Each row was made from one small tree. The marks that hang from a mark follow it in brackets, in the order of their numbers. Every link used is in the known rows. Write each row's tree.
In the rows, 128 means zero.
Known rows:
Z_321(Z_133 Z_174): [128 126 117 122 146 121 128 123 134 139 157 134 155 138 145 107 115 152
 122 119 116 130  94 118 129 143  91 162 125 110 132 127 162 101 134]
Z_101(Z_321 Z_619(Z_513)): [136 110 176 135 115 116 142 174 173 148 124 150 167 125 131  87  93 192
 159  59  62 116 120 184 139 163 193 148 196 157 134 141 218 129 134]
Z_958(Z_321(Z_482)): [152 130 150  99 158 100 146 129 179 147 138 127 150 122 137  96 142 141
 126 104  88 177 126 161 126 131 112 153  98 119 149 139 181 120 137]
Z_958(Z_261(Z_39) Z_321(Z_133)): [175 157 140 124 106 141 185 131 169 125 112 109  96 149 164 114 127 125
 169 151  74 119  88 154 109 122 106 110  91 107 128  94 227 113 116]
Z_958(Z_261(Z_482) Z_321(Z_133)): [151 135 170  98 104 134 196 135 143 141 139 128  77 123 152 100 139 118
 168 136  78 129 112 133 107 151  96 120 109 101 137  76 221  96 155]
Z_321(Z_133): [142 107 135 116 157 122 150 146 136 139 150 124 149 155 148 113 100 128
 120 127  86 119 100 142 109 148 114 137 111 122 155 114 173 115 137]
Z_261(Z_482): [160 117 156 105 126 109 164 161 165 168 147 151 124 125 151  81 114 136
 121  81  80 148 136 139  96 154 134 154 151 112 142 115 175 107 149]
Z_513(Z_321(Z_482) Z_598): [134 108 129  74 158 117 110 176 190 145 124  97 172 128 127 125 126 147
 111 120 136 173 131 170 134 152 118 147 112 135 127 134 141 116 135]
Z_513(Z_598 Z_619(Z_133)): [ 98 132 120 112 180 155 145 165 119 149 143 128 144 100 132 150 116 128
 143 145 102 116 128 187 116 157 102 145 133  93 125 129 150 126 121]
Z_133(Z_321(Z_174 Z_482)): [156 140 124  99 139  97  67 129 176 146 143 130 154 112 131 102 121 152
  94 101 148 178 123 113 174 140 104 163 110 115 123 152 133 103 134]
Z_431(Z_261(Z_39 Z_482)): [173 154 158 129  93 132 170 137 208 160 147 149  99 122 184  51  98 153
 151  89  98 142 121 106  86 114 124 117 162  91 138 106 216 118 128]
Z_513(Z_321(Z_174)): [146 140 110 106 127 131 111 143 179 132 127 141 147 124 117 111 131 156
 128 106 126 149  98 135 139 146 121 165 131 123 106 131 115 124 139]
Z_431(Z_261(Z_39)): [175 157 135 146 117 143 153 133 205 146 133 134 122 135 171  70  93 148
 145 108  91 135 102 135  91 106 127 113 148  94 135 116 196 135 114]
Z_619(Z_133 Z_513): [131 114 191 149 134 148 148 150 137 138 153 154 119 129 136  75 119 167
 147 108  73 109 110 143 115 170 142 151 124 127 120 114 165 102 156]
Z_101(Z_321(Z_482) Z_619(Z_513)): [128  94 192 134 129  85 126 160 189 142 125 133 188 121 143  61  98 200
 132  55  82 139 134 172 161 158 188 150 183 169 144 151 225 117 133]
Z_101(Z_321(Z_133)): [141  89 150 102 147 105 152 145 129 152 142 126 168 144 155 124 101 146
 145 109  72 109 114 163 113 140 124 136 154 134 147 118 201 112 143]
Z_513(Z_321 Z_619(Z_133(Z_598))): [118 125 135 111 182 146 130 136 135  87 109 129 119 107 114 162 123 106
 122 152  93 114 133 136 144 153 129 121  91 142 103 139 115 158 143]
Z_135(Z_431(Z_261(Z_482))): [151 114 145 137 117 141 132 142 170 186 151 160 106 134 153  60  94 152
 150 110 103 148 126 153  81 131 137 130 182  69 142 108 189 111 164]
Z_614(Z_135(Z_39 Z_431(Z_261))): [149  89 134 157  90 148  72 122 180 177 136 125 170 187 123  88  98 130
 164 131 105 132 121 202  84 120 150 112 177  63  93 130 200 107 136]
Z_513(Z_619(Z_133(Z_321(Z_482) Z_598))): [129 127 147 103 189 111  83 121 135 103 126 119 129  92 130 151 114  98
  91 147 118 147 162 110 179 146 111 120  71 135 121 159 129 139 134]
Z_619(Z_133 Z_513(Z_321(Z_482) Z_598)): [107 100 188 103 143 143 113 167 161 132 134 111 144 121 128  98 132 182
 143 129 137 146 123 145 145 175 127 148 100 149 107 120 151  92 153]
Z_133(Z_321(Z_174 Z_482) Z_598): [156 129 121  97 140 104  57 102 177 120 126 116 148 110 126 121 124 131
  80 100 138 193 150  88 185 135 108 149  94 128 105 179 125 118 147]
Z_174(Z_321(Z_482)): [146 115 140 105 135  97 148 146 182 142 131 125 165 124 143  67 126 122
 124 116 109 165 117 156 117 137 119 165 115 166 153 139 163 126 148]
Z_101(Z_619(Z_133 Z_513)): [111 125 184 139 139 154 144 172 149 116 142 156 119 111 127  72  92 175
 154  89  76 111 106 154 131 185 172 156 147 129 122 132 198 113 140]
Z_614(Z_135): [160 112 145 129 114 132 144 148 191 141 134 119 164 152 132 102 123 123
 121 112  83 125 137 167  99 133 125 129 140 127 118 143 172 107 122]
Z_261(Z_39 Z_482): [181 139 153 111 109 107 171 158 189 165 131 145 119 136 179  79 100 145
 129  74  82 142 133 130  89 132 139 142 149 110 134 119 208 106 130]
Z_174(Z_321(Z_133)): [137 115 127 109 137 126 169 152 137 129 136 129 146 149 147 102 111 113
 147 149 101 116  91 144 101 141 107 152 101 158 155 116 180 124 153]
Z_135(Z_39 Z_431(Z_261)): [148  96 114 148 119 138  72 124 153 191 145 146 155 173 126  91  93 140
 161 122  97 147 102 204  82 132 159 133 170  49 115 114 181 121 147]
Z_958(Z_261 Z_321(Z_482)): [165 133 160 113 125 113 157 129 185 138 120 113 117 116 135  80 160 124
 138 124  82 167 121 172 130 138 109 131 108 110 137 113 184 114 134]
Z_321(Z_174 Z_482): [136 124 129 119 147  94 108 117 179 152 148 131 170 120 139  70 133 164
  98  87 124 172 120 128 143 135 103 176 137 115 130 149 148 106 133]
Z_101(Z_321(Z_174)): [147 120 128 109 125 102 126 130 157 167 138 148 172 114 142 106 127 173
 148  78  93 145 125 160 129 137 126 168 193 116 113 142 165 112 134]
Z_431(Z_261): [153 137 141 141 128 144 143 136 180 150 152 141 128 120 144  75 110 137
 136 112  87 140 105 143  97 126 118 121 149  92 147 114 162 137 138]

Write each row's tree:
[165 144 103 102 125 132  73 113 159 125 126 135 131 115 118 147 115 122
 105 106 115 168 139  98 163 140 113 147 103 112  96 164 119 125 147] : Z_133(Z_321(Z_174) Z_598)
[138 108 127 104 137 130 159 125 136 104 121 114 139 147 143 122 113  88
 131 151  88 136 116 118 114 138 109 140  88 173 134 142 174 136 169] : Z_174(Z_321(Z_133(Z_598)))
[102 143 117 113 165 146 110 112 134  88 116 138 125  92 110 152 136 127
 128 142 125 128 127 108 168 149 108 140 107 131  81 150 103 144 139] : Z_513(Z_321(Z_174) Z_619(Z_133(Z_598)))
[120 103 131 113 162  94  99  86 146 112 143 102 169 134 153 104 126 139
  84 116 129 170 130  81 161 136  85 152  96 138 125 165 159 105 147] : Z_321(Z_133(Z_598) Z_174 Z_482)
[117 113 131 116 158  94 112 108 150 136 158 113 173 135 154  79 123 158
 101 116 139 155 103 106 151 138  84 166 114 124 145 138 167  94 135] : Z_321(Z_133 Z_174 Z_482)
[174 127 134 166  88 157 122 128 220 157 119 123 141 175 161  74  89 146
 159 132 109 120 123 173  84  92 138  96 170  79 110 139 217 112 116] : Z_614(Z_135(Z_431(Z_261(Z_39))))
[143 114 201 125 138 122  93 147 153 135 145 138 121 114 131  81 115 165
 122 116 121 138 127 114 163 166 136 143  85 140 123 131 158  91 155] : Z_619(Z_133(Z_321(Z_482)) Z_513)
[129 109 134 107 136 104 128 119 127 151 148 130 174 132 152 115 115 173
 151 101 104 121 106 138 136 141 104 161 170 127 127 130 185 102 140] : Z_101(Z_321(Z_133 Z_174))
[190 166 161 108  73 130 202 144 196 153 112 140  74 120 167  81 137 131
 175 106  71 145 124 149  98 131 123 120 130  98 116  93 229 106 127] : Z_958(Z_261(Z_39 Z_482) Z_321)
[128 135 128 122 103 151 105 160 181 154 127 132 156 128 112 116 140 199
 148 114 144 143 107 145 145 165 125 167 131 130  88 127 130 105 148] : Z_619(Z_513(Z_321(Z_174) Z_598))
[153 107 138 162 107 160 114 131 194 159 136 127 146 161 134  75 105 137
 154 135 107 127 124 179  87 112 132 106 173  81 117 135 185 112 140] : Z_614(Z_135(Z_431(Z_261)))
[116 132 134 110 175 139 142 163 139 112 123 145 128 106 117 139 124 123
 140 151 107  98 106 162 134 154 126 130 107 126 124 116 120 145 130] : Z_513(Z_321 Z_619(Z_133))
[139 119 144 119 117 153 126 183 184 153 121 121 150 144 118 123 126 174
 141 123 111 131 116 169 122 165 150 142 113 143 109 116 141 117 148] : Z_619(Z_513(Z_321 Z_598))
[148  82 157 144  68 137  90 125 180 194 147 137 147 176 136  72 100 134
 168 113 112 141 144 170  78 130 151 119 192  61  95 116 223  86 148] : Z_614(Z_135(Z_39 Z_431(Z_261(Z_482))))
[173 158 167 105  86 129 202 136 167 140 119 125  72 136 182  90 125 129
 173 133  80 124 109 124 101 131 103 112 109 105 127  83 252  95 131] : Z_958(Z_261(Z_39 Z_482) Z_321(Z_133))
[128 101 146 103 153  99 151 137 153 126 137 110 166 143 157  78 120 121
 124 144 123 143 107 134 125 136  97 154  86 174 164 130 185 115 151] : Z_174(Z_321(Z_133 Z_482))
[133  99 149  93 169  98 120 147 161 116 131  99 163 151 140 109 115 137
 103 135 130 142 102 126 141 145 113 131  79 155 152 116 158 114 140] : Z_513(Z_321(Z_133 Z_482))
[147 149 142 116 112 112 136 104 187 139 129 124 123  99 131  73 172 149
 142 119 113 181 112 147 151 137  89 155 121 100 114 124 169 101 134] : Z_958(Z_261 Z_321(Z_174 Z_482))
[113 101 169  88 157 131 137 145 134  97 123 128 137  92 134 126  83 141
 157  77  52 140 149 160 141 164 166 142 185 138 106 173 210 135 145] : Z_101(Z_321 Z_619(Z_133(Z_598)))
[120  91 149 104 150  73 111 106 142 149 153 114 193 127 163  92 122 178
 125  95 126 149 117 128 159 134  95 163 159 142 140 142 193  93 138] : Z_101(Z_321(Z_133 Z_174 Z_482))
[132 105 188 147 137 153 138 126 137 119 134 140 113 128 136  99 121 148
 129 110  65 126 141 117 122 168 140 139 108 140 101 139 158 113 169] : Z_619(Z_133(Z_598) Z_513)
[116 122 133 128 185 138 140 123 123 110 127 137 127 104 133 144 118 102
 117 136  73 119 144 137 130 148 118 127 113 122 118 148 140 146 137] : Z_513(Z_619(Z_133(Z_598)))
[137 109 152  95 173 100 139  97 146 109 134  97 145 136 149 132 136 118
 111 134  90 173 137 113 144 129  93 129  57 140 144 151 196 125 154] : Z_958(Z_321(Z_133(Z_598) Z_482))
[106 168  99  94 159 156  82 152 116 146 143 136 130  78 118 175 116 139
 147 151 157 131 121 141 168 155  82 156 120  80  94 144 122 114 119] : Z_513(Z_598 Z_619(Z_133(Z_321(Z_174))))
[149 106 179 133 130 105 118 154 197 136 120 129 161 146 125  73 135 174
 108 108 118 142 117 136 145 154 155 146  98 167 131 119 144 112 149] : Z_619(Z_513(Z_321(Z_482)))
[124 159 113 113 160 141  78 110 118 104 125 144 117  85 116 166 120 117
 118 143 127 134 139  97 181 144 100 139  97 109  90 163 110 136 139] : Z_513(Z_619(Z_133(Z_321(Z_174) Z_598)))
[137 148 166 134 110 152  85 134 136 141 149 162 110 106 118  99 120 181
 149 115 130 123 106 103 164 170 119 166 112 116  92 130 138  92 154] : Z_619(Z_133(Z_321(Z_174)) Z_513)
[157 126 149  86 150 151  99 137 130 106 129 127  99 110 123 151  99 103
 125 124  87 146 145 114 141 156 123 128  89 114  99 153 137 122 158] : Z_619(Z_133(Z_321 Z_598))
[146  93 141 131 100 127  91 132 154 202 150 158 132 163 143  70  89 142
 165 100 103 153 122 174  75 136 159 136 189  51 115 100 206 106 163] : Z_135(Z_39 Z_431(Z_261(Z_482)))
[124 138  92  99 163 142 128 183 165 145 111 118 161 122 113 171 124 127
 128 147 121 125 117 191 128 146 125 131 116 122 124 121 122 151 118] : Z_513(Z_321 Z_598 Z_619)
[125 116 147 138 119 140 103 109 154  98 120 122 140 153 124 122 131 168
 120 133 125 127 107  74 163 156 120 143  80 164  92 133 137 115 165] : Z_619(Z_513(Z_321(Z_133(Z_598) Z_174)))
[149 110 167  84 164 120  84 124 141 104 131 112 117 105 131 126 108 111
  97 123 111 174 159 102 162 151 116 130  79 128 111 165 146 114 154] : Z_619(Z_133(Z_321(Z_482) Z_598))
[144 107 199 124 143 126  80 121 151 111 131 122 115 117 131 105 116 143
 105 120 109 154 153  89 176 165 135 130  69 153 107 152 150 103 165] : Z_619(Z_133(Z_321(Z_482) Z_598) Z_513)
[117 132 144 109 121 158 120 206 192 123 111 121 150 131 108 121  97 181
 149 102 113 130 108 178 143 179 175 148 138 148 112 130 171 130 132] : Z_101(Z_619(Z_513(Z_321 Z_598)))
[127 155  93 122 149 121 114 139 167 131 118 149 157 114 110 138 140 145
 121 131 132 122 100 145 155 139 119 152 122 127 115 129 102 148 121] : Z_513(Z_321(Z_174) Z_619)
[111 128  98  80 139 147 107 154 148 130 139 105 158 132 125 149 120 161
 139 144 155 141  91 132 141 154  83 159 114 116 105 125 140 104 138] : Z_513(Z_321(Z_133 Z_174) Z_598)
[103  95 185  83 168  95 128 160 147 121 138 126 164  89 147  83  89 167
 150  67  87 146 135 178 154 163 160 158 192 140 138 158 223 114 128] : Z_101(Z_321(Z_482) Z_619(Z_133))
[146 123 163 109 134 112 162 123 160 127 133  99 120 133 147  93 148 121
 137 154  97 148 104 150 136 138  88 120  84 119 147 101 203 102 138] : Z_958(Z_261 Z_321(Z_133 Z_482))
